Known rows, with every way that one mark hangs from another
Q_845{Q_379{Q_915}}: [-1.085 -3.116  0.639  1.129  0.395  0.408 -1.433 -2.019 -0.867 -0.278
 -1.351  2.007 -0.398  1.113 -0.323  1.777 -1.553 -1.314  0.947  1.272
  1.182 -0.913  0.222  1.165  0.665 -1.659 -0.174 -4.963 -0.643  1.947
 -0.326 -2.151  1.774  1.462]
Q_462{Q_240{Q_845} Q_439}: [ 1.823 -1.279  0.353  0.780  0.099 -3.658  1.996 -1.126  1.845  1.155
 -0.200 -2.874 -1.557  1.702  2.091  0.882 -2.082  1.832 -0.974  0.526
  1.166 -0.722  2.420 -1.732  1.513  1.911 -2.209  1.108  0.775  0.895
 -1.172 -3.314 -0.088 -2.280]
Q_915{Q_240}: [-0.609  0.114  1.518 -0.347  1.716  1.151  0.555 -1.429  1.838 -0.524
 -1.250  0.805  0.763  0.098  0.741 -0.215 -0.961  0.083 -0.654  0.596
 -0.088  0.357 -0.602 -0.811  0.496  0.065 -0.301  0.057  0.394 -0.403
  0.120  0.143 -0.141  0.522]
Q_845{Q_240 Q_379{Q_462{Q_439} Q_915{Q_435}}}: [-2.018 -4.943  0.715 -0.033  0.628 -0.876 -1.814 -2.245  0.335  0.692
 -3.334  2.131 -2.538  0.960  2.160  5.511 -4.475 -0.619  0.319  2.807
  5.206 -0.018  2.159 -1.000  2.888 -4.444  0.212 -3.685 -0.354  4.283
 -1.044 -3.814  4.170  1.242]
Q_435{Q_915{Q_240{Q_845{Q_379{Q_462{Q_439}}}}}}: [-0.198 -2.893  0.266 -0.817  3.335 -0.562  1.288 -4.784  4.202 -2.239
  0.114  2.249 -1.342  1.077  3.008 -0.151 -5.847 -1.229  0.889  1.551
  5.458 -0.853  0.883 -1.657  4.083 -0.082 -1.979 -0.354 -0.112  1.570
  1.830 -1.814  0.078  0.400]
Q_379{Q_462{Q_439} Q_845{Q_240} Q_915}: [-0.885 -4.376  0.570 -3.029 -0.675 -2.038  0.543 -3.545  0.211 -0.039
 -1.930  2.373 -4.005  2.402  3.161  0.802 -4.451 -0.694  0.190  3.045
  5.732  0.452  0.699 -1.269  3.490 -4.502 -0.265 -3.357  0.133  2.483
 -1.856 -5.764  3.690 -0.970]
Q_462{Q_240{Q_845{Q_379}} Q_439}: [ 1.335 -3.578 -0.200  1.714  0.355 -3.372  0.209 -2.402  1.242  1.461
 -0.321 -1.024 -1.280  2.244  1.689  2.564 -4.210  1.072  0.162  0.067
  1.066 -2.052  2.840 -0.826  1.894  2.230 -2.032  0.134  1.149  2.089
 -0.051 -4.486 -0.136 -1.097]
Q_845{Q_379{Q_462}}: [-0.812 -3.391 -1.640 -1.860  0.089 -0.438 -1.409 -1.141  0.237  0.066
  0.297  2.393 -1.242 -1.346  0.475  1.388 -3.438  0.022  1.514 -0.063
  2.930 -0.596  0.402 -0.949  0.342 -1.704  0.295  0.276  0.385  1.565
  1.760 -2.268  1.031 -0.240]
Q_462{Q_240{Q_845{Q_379{Q_915}}} Q_439}: [ 0.649 -4.332  0.956  1.459  0.317 -3.450  0.108 -2.998  0.600  0.835
 -1.930 -0.425 -1.980  3.087  1.624  2.511 -3.784  0.147  0.154  1.599
  2.415 -1.724  2.885 -0.517  2.201  0.524 -1.800 -4.185 -0.162  2.534
 -1.638 -5.837  1.742 -0.666]
Q_462{Q_240{Q_845{Q_379}}}: [ 0.789 -3.921 -1.333  1.725  0.721 -1.625 -0.392 -2.893  0.250  1.369
 -0.880  0.427 -1.025  1.181  0.785  2.570 -4.731  1.021  0.041 -0.585
  0.978 -2.830  0.730 -1.238  1.040  0.423 -1.561 -1.852  1.576  2.446
  0.784 -4.555  0.170 -0.575]
Q_240{Q_845{Q_379{Q_462 Q_915{Q_435}}}}: [-1.214 -4.867 -0.285 -0.319  0.224  1.460  0.530 -3.071 -2.056  0.208
 -2.502  1.300 -2.455  0.376  2.587  3.323 -5.072 -1.937 -1.373  1.756
  4.743 -1.479  0.171 -0.800  3.122 -5.692 -0.803 -5.455 -0.302  2.950
 -0.686 -4.485  3.687  0.493]
Q_240{Q_845{Q_379}}: [-0.199 -2.758 -1.173  1.152  0.174  0.173 -0.645 -3.025 -0.702  0.154
 -0.613  1.666 -0.961  1.752  0.755  1.895 -4.833 -0.739  0.216 -0.275
  1.047 -2.390  0.561  0.797  2.647 -1.012 -1.394 -1.622  0.432  1.901
  1.426 -3.580 -0.230  0.219]
Q_379{Q_462{Q_439} Q_845{Q_240} Q_915{Q_435}}: [-1.551 -4.709  1.461 -1.884 -0.063 -0.428  1.159 -2.828 -0.637  0.988
 -3.542  0.561 -3.647  2.193  4.090  3.028 -5.011 -0.641 -1.378  3.583
  5.713  0.373  0.713 -1.604  3.476 -5.999 -0.124 -4.026  0.523  2.678
 -3.012 -4.798  4.499 -0.036]
Q_915{Q_240 Q_435}: [-0.885 -0.340  2.596  0.950  2.468  2.514  0.919 -1.047  0.746  0.489
 -2.862 -0.616  0.595  0.068  1.344  1.562 -0.575  0.258 -2.668  1.327
 -0.421  0.496 -0.533 -1.379  0.422 -1.698  0.130 -0.672  0.527  0.072
 -0.861  1.068  1.156  1.525]
Q_319{Q_462{Q_240{Q_845{Q_379}} Q_439}}: [ 1.582 -3.696  0.001 -0.465  1.068 -5.392 -0.549 -2.764  3.221  1.553
 -0.804 -2.775 -2.183  2.299  0.794  2.577 -4.333  2.734  1.238 -1.288
 -1.114 -0.681  2.149 -0.202  2.597  0.968 -0.935  2.219  0.587  2.188
  0.013 -5.203 -1.706 -1.174]
Q_435{Q_915{Q_240{Q_845}}}: [ 0.088  0.008  1.210  1.221  3.302  1.237  2.686 -4.023  1.952 -2.430
 -0.969  1.675  0.551  1.354  1.829 -1.878 -3.382 -1.445 -1.133  0.942
  1.896 -0.997 -1.818 -1.370  2.439 -0.419 -1.788 -2.675 -0.020  0.211
  0.741  0.458 -0.671  1.063]
Q_462{Q_240 Q_439}: [ 1.230 -0.908  0.825  0.234  0.387 -3.388  0.096  0.701  1.726  1.333
  0.047 -2.565 -0.711  0.399  0.721  0.637  0.391  2.233  0.135  0.190
 -0.057  0.466  2.480 -1.955 -0.855  2.763 -0.740  1.392  0.720  0.047
 -1.437 -0.922 -0.429 -1.381]

Rows
[-1.130 -3.200  2.072  2.194  2.597  2.087  0.153 -4.032  0.619  0.478
 -3.665  0.997 -0.287  1.470  2.644  3.574 -5.521 -0.539 -2.298  1.069
  0.971 -2.041 -0.138 -0.885  3.265 -2.192 -1.421 -2.187  1.083  1.777
  0.161 -2.338  0.985  1.685]
Q_915{Q_240{Q_845{Q_379}} Q_435}
[-1.333 -3.225  2.548  0.504  0.017  1.721  0.831 -2.193 -3.003  0.907
 -3.561 -0.331 -1.952  2.215  1.993  0.444 -1.900 -0.919 -2.083  2.407
  1.827 -0.889 -1.587  0.005  1.808 -4.922 -0.063 -6.884  0.280  0.682
 -3.471 -2.239  3.323  0.803]
Q_379{Q_845 Q_915{Q_435}}
[-1.783 -4.515  1.709  1.350  0.387  1.173  0.283 -3.388 -2.819  0.749
 -4.798  2.357 -1.653  2.462  2.155  2.685 -4.435 -1.113 -1.859  2.684
  3.057 -0.634 -1.821 -1.084  2.647 -6.164  0.068 -7.364  1.374  2.555
 -2.729 -3.732  3.683  1.310]
Q_379{Q_845{Q_240} Q_915{Q_435}}
[ 0.002 -4.520  0.258 -1.723  0.387 -3.421 -0.435 -1.149  1.272  1.064
 -0.712  0.119 -2.355 -0.292  1.104  2.067 -1.916  0.819  1.324  1.455
  4.185 -0.020  2.190 -2.010 -0.153 -0.002 -0.018 -2.225 -0.029  2.184
 -1.194 -4.069  2.676 -0.731]
Q_845{Q_379{Q_462{Q_240 Q_439} Q_915}}
[-0.361 -1.990  3.342 -1.712  1.723  0.834  2.659 -2.931  1.538 -0.363
 -2.764 -0.933 -2.620  0.814  4.659  1.610 -3.065 -0.972 -2.434  3.481
  4.895  0.720  1.150 -2.093  4.139 -3.560 -1.032 -2.642 -0.799  0.708
 -2.526 -2.830  3.577 -0.394]
Q_379{Q_462{Q_439} Q_915{Q_240{Q_845} Q_435}}
[-0.800 -3.659 -0.080 -3.689 -0.412 -0.112  1.181 -2.572 -1.595 -0.048
 -0.776  1.174 -3.337  0.525  2.413 -1.154 -2.631 -1.022 -0.150  1.881
  4.811  0.056 -1.481 -1.150  1.159 -4.934 -0.165 -4.433  0.212  0.418
 -1.748 -3.915  3.452 -1.060]
Q_379{Q_462 Q_845 Q_915}
[ 0.862 -4.154 -0.022 -0.931  0.529 -0.298  2.229 -1.266 -2.052  1.212
 -3.065 -0.831 -2.714 -0.785  2.794  2.167 -2.572 -0.098 -2.752  1.642
  4.413 -0.781 -0.389 -3.833  0.618 -4.612 -0.941 -5.313  0.575  2.371
 -2.293 -3.681  3.746 -1.248]
Q_379{Q_462{Q_240{Q_845}} Q_915{Q_435}}
[-0.981 -2.770 -0.231 -0.686  3.630  1.094  0.898 -5.263  2.289 -2.502
 -0.612  3.640 -0.578  0.202  2.074 -0.145 -6.408 -1.839  0.149  0.851
  4.640 -1.318 -1.612 -2.461  2.765 -2.069 -1.805 -2.108  0.222  1.722
  2.417 -1.622  0.470  1.145]
Q_435{Q_915{Q_240{Q_845{Q_379{Q_462}}}}}
[-0.790 -3.434 -0.485 -3.082 -0.362 -2.250  0.172 -2.626  0.923  0.428
 -0.904  1.508 -3.573  1.862  3.085  0.887 -5.277  0.652  0.334  1.590
  4.515  0.517  1.106 -1.241  3.008 -2.943 -0.379  1.412  1.327  1.941
 -0.269 -4.503  2.020 -1.816]
Q_379{Q_462{Q_439} Q_845{Q_240}}
[-0.869 -3.629  1.843 -0.779  2.299  0.612  0.878 -3.318  2.548  0.554
 -2.156  0.109 -2.184  0.678  4.052  3.138 -5.989  0.270 -1.388  1.760
  4.059 -0.707  2.306 -2.032  3.867 -2.085 -1.819  0.649  0.344  1.904
  0.014 -3.325  2.026 -0.302]
Q_915{Q_240{Q_845{Q_379{Q_462{Q_439}}}} Q_435}
[-0.307 -3.783 -2.265 -1.638 -0.294 -0.500 -0.184 -2.753 -0.281 -0.253
  0.024  2.290 -1.991 -0.073  1.824  2.094 -5.701 -0.748  0.675 -0.052
  3.922 -1.852  0.346 -0.762  2.645 -2.590 -0.909 -0.297  0.430  2.535
  2.056 -4.266  1.029 -0.936]
Q_240{Q_845{Q_379{Q_462}}}
[-1.482 -3.457  2.219 -2.136  1.709 -0.794 -0.371 -2.878  2.835 -0.992
 -1.706  1.497 -1.972  0.422  2.126  1.222 -2.650 -0.664  1.115  2.817
  4.165  0.659  1.997 -0.907  1.724 -0.620 -0.821 -1.428 -0.937  1.100
 -0.721 -2.970  2.478  0.548]
Q_845{Q_379{Q_462{Q_439} Q_915{Q_240}}}
[-1.006 -3.327 -1.288 -1.308  0.168 -2.394 -1.962 -2.588  2.269  0.378
 -0.426  3.131 -2.067  0.450  1.511  3.913 -5.353  0.282  1.691  1.044
  4.338 -0.130  2.531 -0.767  2.565 -0.807 -0.334  1.947  0.441  3.538
  1.432 -3.548  1.373 -0.190]
Q_845{Q_240 Q_379{Q_462{Q_439}}}
[-0.919 -5.497  0.173 -0.113  0.974 -0.307 -0.461 -1.080 -1.418  1.724
 -3.252  0.792 -1.718 -1.495  1.069  3.526 -2.325  0.297 -0.722  1.304
  3.305 -0.850  0.162 -3.061 -1.041 -3.232  0.955 -5.412  0.713  2.766
 -1.356 -2.783  3.785  0.915]
Q_845{Q_379{Q_462{Q_240} Q_915{Q_435}}}
[-0.571 -3.375 -0.073  1.300  0.081 -0.124 -0.483 -3.575 -1.053 -0.967
 -1.679  2.386 -1.223  2.571  1.257  2.061 -3.975 -1.847  0.493  0.934
  2.069 -2.344  0.461  1.124  3.239 -2.677 -1.527 -5.863 -0.535  2.434
 -0.109 -4.580  1.760  0.523]
Q_240{Q_845{Q_379{Q_915}}}
[ 0.097 -5.080  2.273 -2.052  0.422 -1.563  1.649 -1.166 -1.259  2.233
 -2.570 -2.210 -3.887  0.490  3.687  0.956 -2.318  1.343 -1.908  2.957
  4.637  0.514  0.895 -3.677  0.973 -3.595 -0.068 -3.850  0.967  0.712
 -4.150 -3.800  3.979 -1.476]
Q_379{Q_462{Q_240 Q_439} Q_845 Q_915{Q_435}}
[ 0.828 -4.927  2.038  0.513  1.632 -3.842 -0.178 -2.838  1.121  1.460
 -3.457 -3.353 -2.543  2.830  1.794  4.117 -3.326  1.721 -0.461  0.407
 -0.327 -0.227  1.454 -0.628  3.246 -2.237 -1.194 -3.579 -0.254  2.914
 -3.069 -5.326  1.194  0.100]
Q_319{Q_462{Q_240{Q_845{Q_379{Q_915{Q_435}}}} Q_439}}
[-0.217 -5.113  1.050  2.906  1.059 -0.313  0.320 -2.904 -1.992  1.249
 -4.133 -0.040 -1.090  1.571  1.824  4.017 -4.014 -0.205 -2.219  1.356
  1.639 -2.654  0.220 -1.486  1.257 -2.973 -1.160 -7.093  0.657  3.149
 -1.932 -4.800  2.700  0.970]
Q_462{Q_240{Q_845{Q_379{Q_915{Q_435}}}}}
[-1.661 -4.835 -1.742 -1.088  0.303 -0.790 -1.626 -3.044 -0.352 -0.456
 -2.381  4.832 -1.993  0.556  0.791  3.660 -5.113 -1.439  1.329  1.743
  4.996 -0.139 -0.247 -0.555  1.347 -4.016  0.426 -4.918 -0.030  4.457
  0.818 -4.398  3.308  1.207]
Q_845{Q_240 Q_379{Q_462 Q_915}}
[ 1.374 -3.295  1.525 -1.004  0.762 -1.626  2.707 -1.256 -0.038  1.435
 -2.332 -2.697 -3.256  0.406  3.559  2.358 -2.140  0.639 -2.086  2.232
  4.837 -0.002  2.049 -3.378  1.910 -2.892 -1.497 -3.398 -0.014  1.860
 -3.165 -3.968  3.636 -1.863]
Q_379{Q_462{Q_240{Q_845} Q_439} Q_915{Q_435}}
[-1.373 -2.918  3.093 -1.175  1.676  1.161  1.348 -3.615 -0.176 -0.624
 -2.986  1.611 -1.558  2.444  2.202 -1.347 -2.224 -1.213 -0.917  2.593
  1.863 -0.090 -1.562 -0.843  1.735 -2.623 -0.610 -5.502  0.610 -0.607
 -2.240 -2.906  2.119  0.741]
Q_379{Q_845 Q_915{Q_240}}
[ 0.193 -5.093 -0.077 -3.078 -0.347 -1.537  1.463 -2.024 -1.484  1.313
 -1.959  0.733 -3.219 -0.167  2.094 -0.718 -2.690  0.250 -0.379  1.524
  4.634 -0.341 -1.148 -2.974 -0.611 -3.248  0.028 -5.260  1.514  0.872
 -2.310 -4.827  3.259 -1.550]
Q_379{Q_462{Q_240} Q_845 Q_915}
[-0.414 -5.502  1.177 -2.001  0.264 -0.038  1.548 -1.669 -2.607  2.050
 -3.463 -0.916 -2.990 -0.796  2.709  0.846 -2.571  0.426 -2.183  2.218
  4.191 -0.357 -1.285 -3.735 -0.506 -5.428  0.405 -6.125  1.731  0.832
 -3.423 -3.849  4.349 -0.906]
Q_379{Q_462{Q_240} Q_845 Q_915{Q_435}}
[-1.327 -4.461 -0.206 -1.054  0.077 -2.199 -1.474 -2.464  0.936 -0.041
 -1.708  2.972 -2.824  1.290  1.421  3.339 -4.665 -0.545  1.572  2.172
  5.379  0.120  2.130 -0.545  2.389 -2.489  0.223 -2.599 -0.633  4.104
 -0.399 -4.632  2.928  0.430]
Q_845{Q_240 Q_379{Q_462{Q_439} Q_915}}
[-1.121 -3.895 -1.793 -2.973 -0.080 -0.847 -0.005 -3.270 -0.636  0.400
 -1.357  2.848 -2.995  0.794  2.191  0.859 -5.976 -0.252 -0.317  1.045
  4.602 -0.261 -1.547 -1.810  1.627 -4.659  0.160 -0.822  1.741  2.066
  0.482 -4.370  1.786 -0.936]
Q_379{Q_462 Q_845{Q_240}}
[-1.484 -3.832 -2.662 -1.124  0.048 -0.722 -2.047 -2.619  0.652  0.022
 -1.175  4.853 -1.455 -0.282  0.339  3.400 -6.152 -0.116  1.250  0.185
  3.775 -0.793  0.153 -1.202  1.104 -2.823  0.302  0.157  0.986  3.939
  2.228 -3.401  1.660  0.712]
Q_845{Q_240 Q_379{Q_462}}
[-0.228 -2.002  1.186 -2.891  1.543  0.859  2.548 -3.329  0.632 -1.657
 -2.064  1.545 -2.096 -0.289  3.216 -0.106 -3.448 -1.553 -1.343  2.155
  4.700  0.457 -0.665 -1.932  2.449 -3.885 -1.170 -3.486 -0.419  0.757
 -0.599 -3.568  2.753 -0.638]
Q_379{Q_462 Q_915{Q_240{Q_845}}}
